What can hang from each mark
Z_992: Z_488 Z_683
Z_427: Z_952
Z_488: Z_122 Z_360 Z_952
Z_97: Z_992
Z_122: Z_427
Z_360: Z_97 Z_503
Z_952: Z_683
Z_503: Z_122 Z_360
Z_683: Z_442 Z_952

Every row comes from one small tree of marks. The marks that hang from a mark follow it in brackets, in the order of their numbers. Every link used is in the known rows. Which tree was each row made from?
Known rows
Z_503[Z_360[Z_97[Z_992[Z_488[Z_952] Z_683[Z_442]]]]]: [-1.223  1.345 -7.730  2.665 -1.778  2.198 -0.149  2.951  0.788  0.211
 -0.584  0.935 -0.197  2.329 -0.562  3.162  1.534  0.665  0.446 -1.382
  1.785  0.640  0.072]
Z_427[Z_952]: [-0.188 -0.825 -1.194  0.862  0.063 -1.385 -0.731  0.652 -0.311 -0.489
  0.315  0.510  0.095 -4.149  1.219 -2.203 -0.299 -1.339 -2.113  0.467
 -2.785  0.019 -0.290]
Z_488[Z_122[Z_427] Z_360[Z_97] Z_952]: [-0.103 -2.891  4.875 -4.582 -0.103  0.805  1.677 -0.316 -0.333 -0.176
 -0.598  2.287  2.364  2.689 -2.006 -0.865 -0.079  2.108 -1.986 -0.034
  2.375  0.176 -0.152]
Z_360[Z_97[Z_992] Z_503[Z_122[Z_427[Z_952]]]]: [ 0.550  1.452  4.093 -2.343 -0.559 -0.279 -0.634 -1.798  0.497 -0.487
 -0.674 -0.283  0.968 -0.350 -0.219 -3.529  0.743  0.661  3.215  0.418
  1.267  0.621  0.572]
Z_952[Z_683]: [ 0.239 -0.479 -1.645  1.572  1.180 -1.770 -0.806 -0.492 -1.102 -0.191
  2.470 -0.619 -0.704 -2.125  1.392 -0.433 -1.760 -0.208 -2.143 -0.411
 -2.438 -1.365 -0.095]
Z_97[Z_992[Z_488[Z_360] Z_683[Z_952]]]: [ 0.137 -1.352 -4.784  3.596  2.209  1.861 -0.913  0.163  0.074 -0.244
  2.086  3.061 -0.783  0.751  0.102  0.190  0.286 -0.595 -0.196 -0.349
 -1.620 -0.172 -0.128]
Z_992[Z_488 Z_683]: [-0.321  0.437 -4.531  3.600  1.094 -0.779 -1.165  2.159 -0.035  0.451
 -4.362 -1.039 -1.307 -3.051  0.623  1.612 -0.142 -0.098 -1.036 -0.033
 -3.437 -0.049 -0.646]
Z_503[Z_360]: [-1.308  0.600 -1.852  1.789  0.349 -0.989  0.142 -0.201  0.154 -0.259
  0.259  1.603 -1.073 -0.342  1.684  1.059  0.171 -1.262  0.141  0.709
  0.571 -1.713 -0.258]
Z_488[Z_122 Z_360[Z_97] Z_952[Z_683[Z_442]]]: [ 0.632 -2.707  2.315 -3.046 -1.231  0.412  1.556  0.857 -1.405 -0.098
  2.564  0.861  1.335  3.125 -1.509  0.611 -1.690  1.475 -3.383 -0.897
  1.386 -0.378  0.280]
Z_503[Z_122 Z_360[Z_97[Z_992[Z_488[Z_952]]]]]: [-1.948  0.793  0.811  0.603  0.104  3.172  1.336  0.695  1.285 -1.032
  0.337  3.760 -0.532  2.437 -0.597  1.494  1.522 -1.528  1.106  0.007
  1.657 -0.376  0.617]
Z_683[Z_952]: [ 0.097 -1.276  1.221  0.357  0.711 -0.166 -1.670  0.294 -0.739 -0.842
  1.591 -0.313 -0.622 -3.379  0.161 -0.492 -0.267 -1.237 -0.271  0.924
 -0.710 -0.793 -0.515]
Z_427[Z_952[Z_683[Z_442]]]: [ 0.980 -0.300 -2.938  0.243 -1.098 -2.020 -0.660  0.869 -1.029  0.120
  3.107 -3.422 -0.337 -4.279  1.754 -0.901 -0.906  0.119 -3.102 -0.529
 -2.538  0.174 -0.030]
Z_503[Z_122[Z_427[Z_952[Z_683[Z_442]]]] Z_360[Z_97]]: [ 0.697  2.750  2.878 -2.818 -2.014 -0.498  0.360  0.430  0.573  0.048
  0.942 -3.324 -0.824 -2.678  2.230  0.265  2.329  4.107 -0.003 -0.825
  0.932 -0.156  1.325]
Z_503[Z_122[Z_427[Z_952]] Z_360[Z_97]]: [-0.550  2.169  4.042 -2.213 -0.699  0.378  0.148 -0.066  1.258 -0.507
 -1.741  0.499 -0.328 -2.450  1.764 -0.875  3.064  2.769  0.933  0.371
  0.637 -0.222  1.000]
Z_992[Z_488[Z_122 Z_360[Z_503]] Z_683[Z_442 Z_952]]: [ 1.739 -1.687  2.565 -0.354 -1.212 -0.281  0.020  1.403 -0.826 -0.119
 -4.306 -2.380 -0.900  0.302 -1.681  2.789 -1.074  0.439  0.700  1.356
  1.801  0.220 -0.714]
Z_97[Z_992[Z_488]]: [-1.314  0.107 -3.365  2.966  1.496 -0.096 -0.013 -0.114  0.358  0.351
  1.240  0.569 -0.022  0.224 -0.115  0.352 -0.526 -3.720  0.303 -0.017
 -1.872  0.247 -0.728]
Z_97[Z_992]: [-0.976  0.001 -3.756  1.699  1.748 -0.601 -0.408 -1.516 -0.162  0.707
  3.256  0.767  0.229  1.035  0.350 -1.112 -0.749 -3.474  0.550  0.270
 -1.011 -0.570 -0.501]
Z_97[Z_992[Z_488[Z_952[Z_683]]]]: [-0.012 -2.099 -4.142  2.263  0.817  1.008  0.255  0.214 -0.599 -0.910
  4.927  1.375  0.024 -0.693 -0.018  0.486 -1.792 -1.475 -2.868 -1.247
 -1.524  0.287 -0.236]
Z_683[Z_442 Z_952]: [ 0.321 -0.446  0.313 -0.783 -0.642 -0.693 -1.357  1.128 -0.698  0.052
  1.857 -4.115 -0.526 -3.317 -0.092  0.620 -0.094 -1.668  0.322  0.913
  0.683 -0.278 -0.793]
Z_122[Z_427[Z_952]]: [ 0.351 -0.503 -0.326 -1.257 -0.151 -1.746 -0.688 -0.123  0.087 -0.052
 -0.264 -1.651  0.765 -5.175  1.323 -2.164  0.473  0.728 -1.653  0.295
 -1.669  0.735 -0.379]

Write each row's tree
[ 0.370  2.781  0.849  0.698  0.173  0.416 -1.136 -0.295  0.787  0.530
 -5.455 -2.494 -0.370  0.571 -0.880  0.288  0.957  1.736  4.209 -0.067
  0.502  0.469  0.255]  Z_360[Z_97[Z_992[Z_488 Z_683]] Z_503[Z_122[Z_427]]]
[-0.239 -0.404 -3.540  1.029 -1.193  1.136 -0.037  1.968 -0.436 -0.298
  3.324 -0.671  0.855  1.074 -1.246  1.055 -0.901  0.074 -1.428 -2.210
 -0.162  0.976 -0.017]  Z_360[Z_97[Z_992[Z_488[Z_952[Z_683[Z_442]]]]]]
[-1.284 -1.084  4.682 -0.044  0.919  0.651  1.556  0.977  0.072 -0.182
 -3.548  4.329  0.939  3.465 -1.674  1.062 -0.387 -0.687 -0.949 -0.171
 -0.788 -0.024 -0.242]  Z_992[Z_488[Z_122 Z_360[Z_97]]]
[-0.462 -3.360 -1.974  1.800  0.185  0.243  1.255 -0.412 -0.303 -1.834
  0.971  4.278  0.958  3.013 -1.508 -0.828 -2.058 -2.567 -0.090  0.196
  1.597 -0.045 -0.704]  Z_97[Z_992[Z_488[Z_360[Z_503] Z_952]]]
[ 2.470 -2.637  4.829 -2.635 -0.501 -2.092  1.040 -2.399 -1.197 -0.827
  0.768  0.684  0.837 -0.644  0.696 -2.063 -2.130  2.702 -2.114  0.235
  0.503 -0.061  0.147]  Z_488[Z_122[Z_427[Z_952[Z_683]]] Z_360[Z_503]]
[ 0.760  0.536 -6.307  1.349  0.153  0.464 -2.251  0.344 -0.451  1.313
  3.575 -3.759 -0.926 -0.807  0.231  0.577  0.191 -1.223  1.045  0.283
  0.100  0.253 -0.372]  Z_97[Z_992[Z_683[Z_442 Z_952]]]
[-0.745 -0.279 -0.567  1.820  0.702 -0.644 -0.314 -1.542 -0.431 -0.946
  0.436  5.435  1.365  5.988 -1.197 -2.605 -1.249 -1.249  2.956 -0.592
  1.749 -1.090  0.086]  Z_488[Z_360[Z_97[Z_992] Z_503]]
[-0.663  0.687 -7.242  4.312  1.733  0.252 -0.997  0.578  0.354  0.946
 -0.768  0.028 -0.856 -0.094  0.430  0.835 -0.169 -1.817 -0.147 -0.391
 -2.813  0.337 -0.489]  Z_97[Z_992[Z_488 Z_683]]
[ 1.175  2.078  0.233 -0.869 -0.381  0.118 -1.875 -0.929  0.458  0.164
 -2.580 -0.884  0.134 -0.725  0.307 -2.700  1.232  2.516  2.935  0.101
 -0.007  0.614  0.779]  Z_360[Z_97[Z_992[Z_683]] Z_503[Z_122[Z_427[Z_952]]]]
[ 0.067  0.571  7.128 -2.791  0.270 -1.224  0.530 -1.440  0.144 -0.593
 -4.345  0.498  0.584  1.473 -0.771 -2.046  0.291  2.070  3.261  0.800
  2.101 -1.267  0.389]  Z_488[Z_360[Z_97 Z_503[Z_122[Z_427]]]]
[-0.475  2.489 -5.014  3.223 -1.023  2.363 -1.635  2.406  0.846  0.168
  0.228  0.154 -1.180  1.666 -0.018  3.266  2.307  0.864  2.601 -1.213
  1.898  0.404  0.296]  Z_503[Z_360[Z_97[Z_992[Z_488 Z_683[Z_442 Z_952]]]]]
[ 2.252  0.017  4.711 -2.121 -0.705 -2.110 -0.410 -1.672 -0.642 -0.947
 -0.208 -3.520 -0.773 -5.503  1.747 -2.379 -0.906  2.341 -0.237  0.900
 -0.891 -0.413  0.467]  Z_360[Z_503[Z_122[Z_427[Z_952[Z_683]]]]]
[-0.773  2.370  1.675 -1.512  0.009  1.253  0.297 -1.606  1.606  0.005
  1.718  1.936  0.103  0.625  1.542 -1.599  2.908  0.936  1.859  0.076
  1.256  0.111  1.129]  Z_503[Z_122[Z_427[Z_952]] Z_360[Z_97[Z_992]]]
[ 1.158  0.223 -0.860 -1.951 -1.699 -0.949  0.106  1.894  0.374  1.918
 -4.416 -6.679 -0.101 -4.500  0.191  2.083  0.911  1.679 -2.156  0.410
 -1.381  2.621 -0.762]  Z_992[Z_488[Z_122[Z_427[Z_952]]] Z_683[Z_442]]
[-1.956  2.775  0.640  0.784  1.088  1.403  0.317 -1.418  1.134  0.261
  1.486  3.280 -0.860  3.861  0.595  0.251  1.616 -1.902  3.063  0.398
  1.222 -1.610  1.005]  Z_503[Z_122 Z_360[Z_97[Z_992]]]
[ 1.421 -1.801  2.930 -2.800 -0.941 -1.341  2.023  0.160 -0.155  0.578
  0.803 -3.565  0.566 -1.953  0.469  0.787 -0.421  1.922 -3.718 -0.558
 -1.043  1.644 -0.168]  Z_992[Z_488[Z_122[Z_427[Z_952[Z_683[Z_442]]]] Z_360]]
[-1.136  2.807  4.275 -2.095  0.025  0.041  0.349 -0.610  1.151  0.130
 -2.426 -0.330 -0.689 -0.375  0.919  0.581  2.465  1.991  2.457  0.558
  1.781 -1.246  0.734]  Z_503[Z_122[Z_427] Z_360[Z_97]]
[ 0.489  0.755 -1.148 -0.060 -0.039  1.495 -0.492  0.558  0.835  1.069
 -2.411 -0.027  0.977 -0.021 -0.480  0.186  1.411  1.876 -0.683 -1.068
 -1.602  2.622  0.104]  Z_360[Z_97[Z_992[Z_488[Z_122[Z_427[Z_952]]] Z_683]]]
[-0.941 -1.222  4.097 -1.058  1.184 -0.030  1.132 -0.286 -0.423  0.118
 -1.448  4.442  1.157  4.135 -1.246 -0.445 -0.717 -0.509 -0.797  0.198
  0.067 -0.834  0.055]  Z_488[Z_122 Z_360[Z_97]]
[-0.709  0.546  3.313  0.078  1.327  0.093  0.522 -2.099  0.027 -0.648
 -0.237  4.177  0.522  5.601 -1.080 -2.406 -0.654 -1.553  3.630  0.540
  1.429 -1.607  0.625]  Z_488[Z_360[Z_97[Z_992] Z_503[Z_122]]]
[ 1.302 -4.376  4.001 -0.428 -0.658 -0.227  2.053 -0.141 -1.508 -1.960
 -0.609  3.155  0.250  1.223 -1.406  1.160 -3.451  0.213 -3.020  0.244
  0.844 -0.535 -0.441]  Z_992[Z_488[Z_122 Z_360[Z_503] Z_952[Z_683]]]
[-0.202  1.370 -8.696  1.953  0.445 -1.044 -1.305  0.201 -0.225  2.308
  1.565 -3.793 -0.563  0.533  0.419  0.556 -0.286 -2.085  0.722  0.002
 -0.831 -0.095 -0.550]  Z_97[Z_992[Z_683[Z_442]]]
[ 0.796 -2.318  1.466 -1.823 -1.520 -0.165  1.525  1.733 -1.051  0.001
  0.742 -3.808 -0.101 -1.754 -1.184  3.219 -1.977 -0.803 -3.996  0.022
 -0.297  0.947 -0.752]  Z_992[Z_488[Z_122 Z_952[Z_683[Z_442]]]]
[-0.118 -2.200  1.315 -2.554  0.171  1.301  1.602 -1.098  0.370  0.567
  1.674 -1.235  1.377  0.475 -1.747  1.395 -0.635 -1.642 -1.572  0.556
  1.330  1.765 -0.997]  Z_97[Z_992[Z_488[Z_122[Z_427] Z_952]]]
[ 0.197  3.186 -1.658  0.482 -0.689 -0.509 -1.415  0.227 -0.018  1.279
 -2.868 -3.245 -0.751  2.436 -0.941 -0.179  0.037 -0.549  4.510  0.563
  1.340 -0.491  0.357]  Z_360[Z_97[Z_992[Z_683[Z_442]]] Z_503[Z_122]]
[ 0.567  1.976  3.522 -1.580 -0.578  0.132  0.043 -0.642  0.610 -0.815
  0.754  0.553 -0.840 -3.053  2.515 -0.764  2.334  4.420 -0.382 -0.685
 -0.373 -0.726  1.546]  Z_503[Z_122[Z_427[Z_952[Z_683]]] Z_360[Z_97]]
[-0.899 -0.529  0.766  0.798  1.363  0.448  1.148 -0.939  0.279  0.940
  0.527  0.425  0.191  2.082 -0.941  1.446 -1.035 -4.191 -0.264  0.762
 -0.860  0.644 -0.785]  Z_97[Z_992[Z_488[Z_122]]]
